Each row was made from one path, in order. Every step used is in the known rows, and no mark comes twice. Write each row's path.
In the rows, 128 means zero.
Known rows:
S > U > W > M > T: [110 126 146 155 151 150  96 121 126 124  29 150  90 124 163 109 147 146
  99 142 179 112 141 173]
S > U > F: [140 158 118 151 161 144  70 170 132 109 119 115 126 174 117 105  95 142
 133 159 114 126 128 193]
F > M: [133 150 135 153 122 126 113 113 136  88 124 153 115 151 132 156 153 136
 101 164 131 145 115 143]
T > M > S > U: [133 149 153 179 159 129 119 116 125 107  96 167 153 174  91  83 154 131
 106 163 121 129 160 206]
S > U > T > M > W: [114 176 169 154 171 140 108 116 108  74 141 143 145 199  94  70 101 130
 121 169  98 119 146 216]
T > M > W > U > F: [139 160 145 194 158 135  88 110 131  66 187 151 148 219 119 112  98 123
  82 155  47 104 142 147]
W > M: [129 146 137 162 127 120 111 107 123 148  80 132 104 126 124 106 122 145
 125 144 147 108 138 126]
S > U > W: [121 148 135 150 157 139 101 127 130 115  79 127 107 143 125 140 116 133
  95 139 158 127 128 190]
F > M > S: [136 141 144 181 118 127 125  88 137 101 106 168 152 158 100 152 188 137
 105 165 128 135 132 160]
F > U > W > M: [123 137 134 170 136 129 117  94 132 149  56 124 102 126 122 113 127 150
  86 138 170 115 150  77]
U > W: [122 144 138 164 136 138 109 102 133 114  86 130 104 143 122 156 122 131
  84 141 150 133 121 124]
M > W > U: [133 152 134 176 133 109 112 103 125 110 173 139 139 158 132 136 108 128
 105 125  98  73 135 165]
F > U > T: [129 163 119 162 134 118 118 158 129 109 134  92 132 167  94  97 107 150
 140 157 145 128 131 112]
F > M > S > U > W: [124 139 155 178 147 144 117  88 139  91  70 167 144 158 102 166 182 132
  79 163 152 142 134 213]
B > U > T > M > W: [115 177 144 142 138 134 118  83 119  68 132 155 130 197  88 126  98 115
  75 161  77 119 128 154]
W > U > S: [148 162  81 147 128 115  93 140 131 108 168 114 101 173 132 135  87 130
 103 145 123 113 127 154]
T > M > W > U: [130 154 153 186 148 116 118  91 124  81 176 167 140 186 125 116 118 121
  80 141  76  96 144 155]
F > U > T > M: [124 165 138 170 150 127 126 145 128  77 138 117 129 195  89  73 111 141
 112 173 123 155 140 103]
T > M > S > U > F: [141 149 146 188 170 145  89 135 132  93 107 156 160 205  86  79 135 134
 109 175  92 133 153 200]
T > M: [129 154 144 161 144 127 112 116 129  94 117 156 114 167 118 100 128 129
  94 161 112 141 134 123]
B > U: [135 155  99 128 117 121 107 116 137 118  98 140 103 139 117 165 110 125
  86 138 120 116 115 136]

Write each row's path:
[132 151 148 224 142 135 135 135 135  67 157 126 161 215  67 125 132 125
 107 159 103 120 141 177] : W > U > T > M > S
[127 164 153 184 130 132 121 114 126  49 194 131 148 196 110 166 129 129
 109 157  92 111 117 189] : F > M > W > U > T
[126 139 143 179 153 136 112 101 129 130  64 142 143 149  94 139 145 132
  95 140 160 113 144 207] : M > S > U > W
[124 160 160 198 141 139 130 112 125  87 119 139 157 200  61  99 144 130
 119 173 119 139 143 159] : U > T > M > S
[117 171 161 167 156 121 122  99 114  82 155 137 153 198  94  61 110 138
 105 168 101 123 155 113] : F > U > T > M > W
[153 138 127 214 127 139 101 130 152  72 159 142 164 203  98 179 160 134
  97 165  86 123 126 169] : W > U > F > M > S
[127 129 143 200 133 127 130  73 131 164  43 139 141 133  96 113 159 151
  87 139 171 100 170  93] : F > U > W > M > S
[123 160 162 159 149 121 114  70 115  98 137 176 138 172 120  90 124 126
  90 156  89 115 145 136] : T > M > W
[121 142 118 146 120 138 111  76 134 133  35 141  82 126 118 179 113 128
  55 136 145 111 127 112] : B > U > W > M
[135 158 150 160 134 138  81  88 128  77 154 162 145 187 126 140 134 135
  95 177  75 127 122 147] : U > F > M > W
[123 171 123 144 135 140 117 129 132  63 115 135 108 194  84 141 101 119
  80 168 100 148 120 139] : B > U > T > M
[149 150 111 189 138 133  83 168 144  93 169 105 127 189 121 148  93 134
 113 145  91 110 121 149] : W > U > F
[114 173 171 169 149 133 114  90 109  75 151 146 142 196  93  90 111 127
 108 167  92 122 136 156] : U > T > M > W
[121 167 152 169 145 137 117 137 125  69 132 122 120 193  92  98 111 130
 117 173 116 156 125 142] : U > T > M
[142 156 131 149 154 148  78 155 139  71 125 140 126 182 127 134 130 142
 114 178 105 157 116 201] : S > U > F > M
[144 167  78 124 131 108  95 128 126 134 135 120 108 157 124  83  99 146
 110 158 146 128 145  96] : F > U > S
[128 161 141 192 147 135 122 159 132  53 171 111 123 209  96 124 103 127
 109 158 102 134 127 157] : W > U > T > M
[138 146 132 172 146 122 112 125 126 139  93 144 156 147  94 104 144 138
 134 144 145 104 149 218] : M > S > U
[134 145 153 191 138 124 124  88 130 108 105 171 149 174  87 101 161 128
  97 162 115 128 149 141] : T > M > S
[127 156 153 177 142 140 121 133 130  76 112 133 159 186  75 135 161 139
 136 176 139 140 131 240] : F > M > S > U > T
[150 147 118 184 131 145  89 154 152  56 170 128 126 197 129 178 124 133
  94 166  84 140 111 151] : W > U > F > M
[121 140 165 187 168 146 118  92 130  98  66 169 145 177  91 116 153 124
  71 156 139 137 155 194] : T > M > S > U > W
[145 143 138 190 125 145  98 106 143  90 123 155 161 188  92 152 169 136
 106 180  98 141 128 150] : U > F > M > S
[136 171 118 151 148 118  97  82 117  82 186 164 120 203 130  99  96 118
  71 156  76 108 149 157] : T > M > W > U > S
[114 125 118 145 118 147 104  92 137 117  17 161  74 120 154 165 140 132
  54 134 155 112 124 105] : B > U > W > M > T
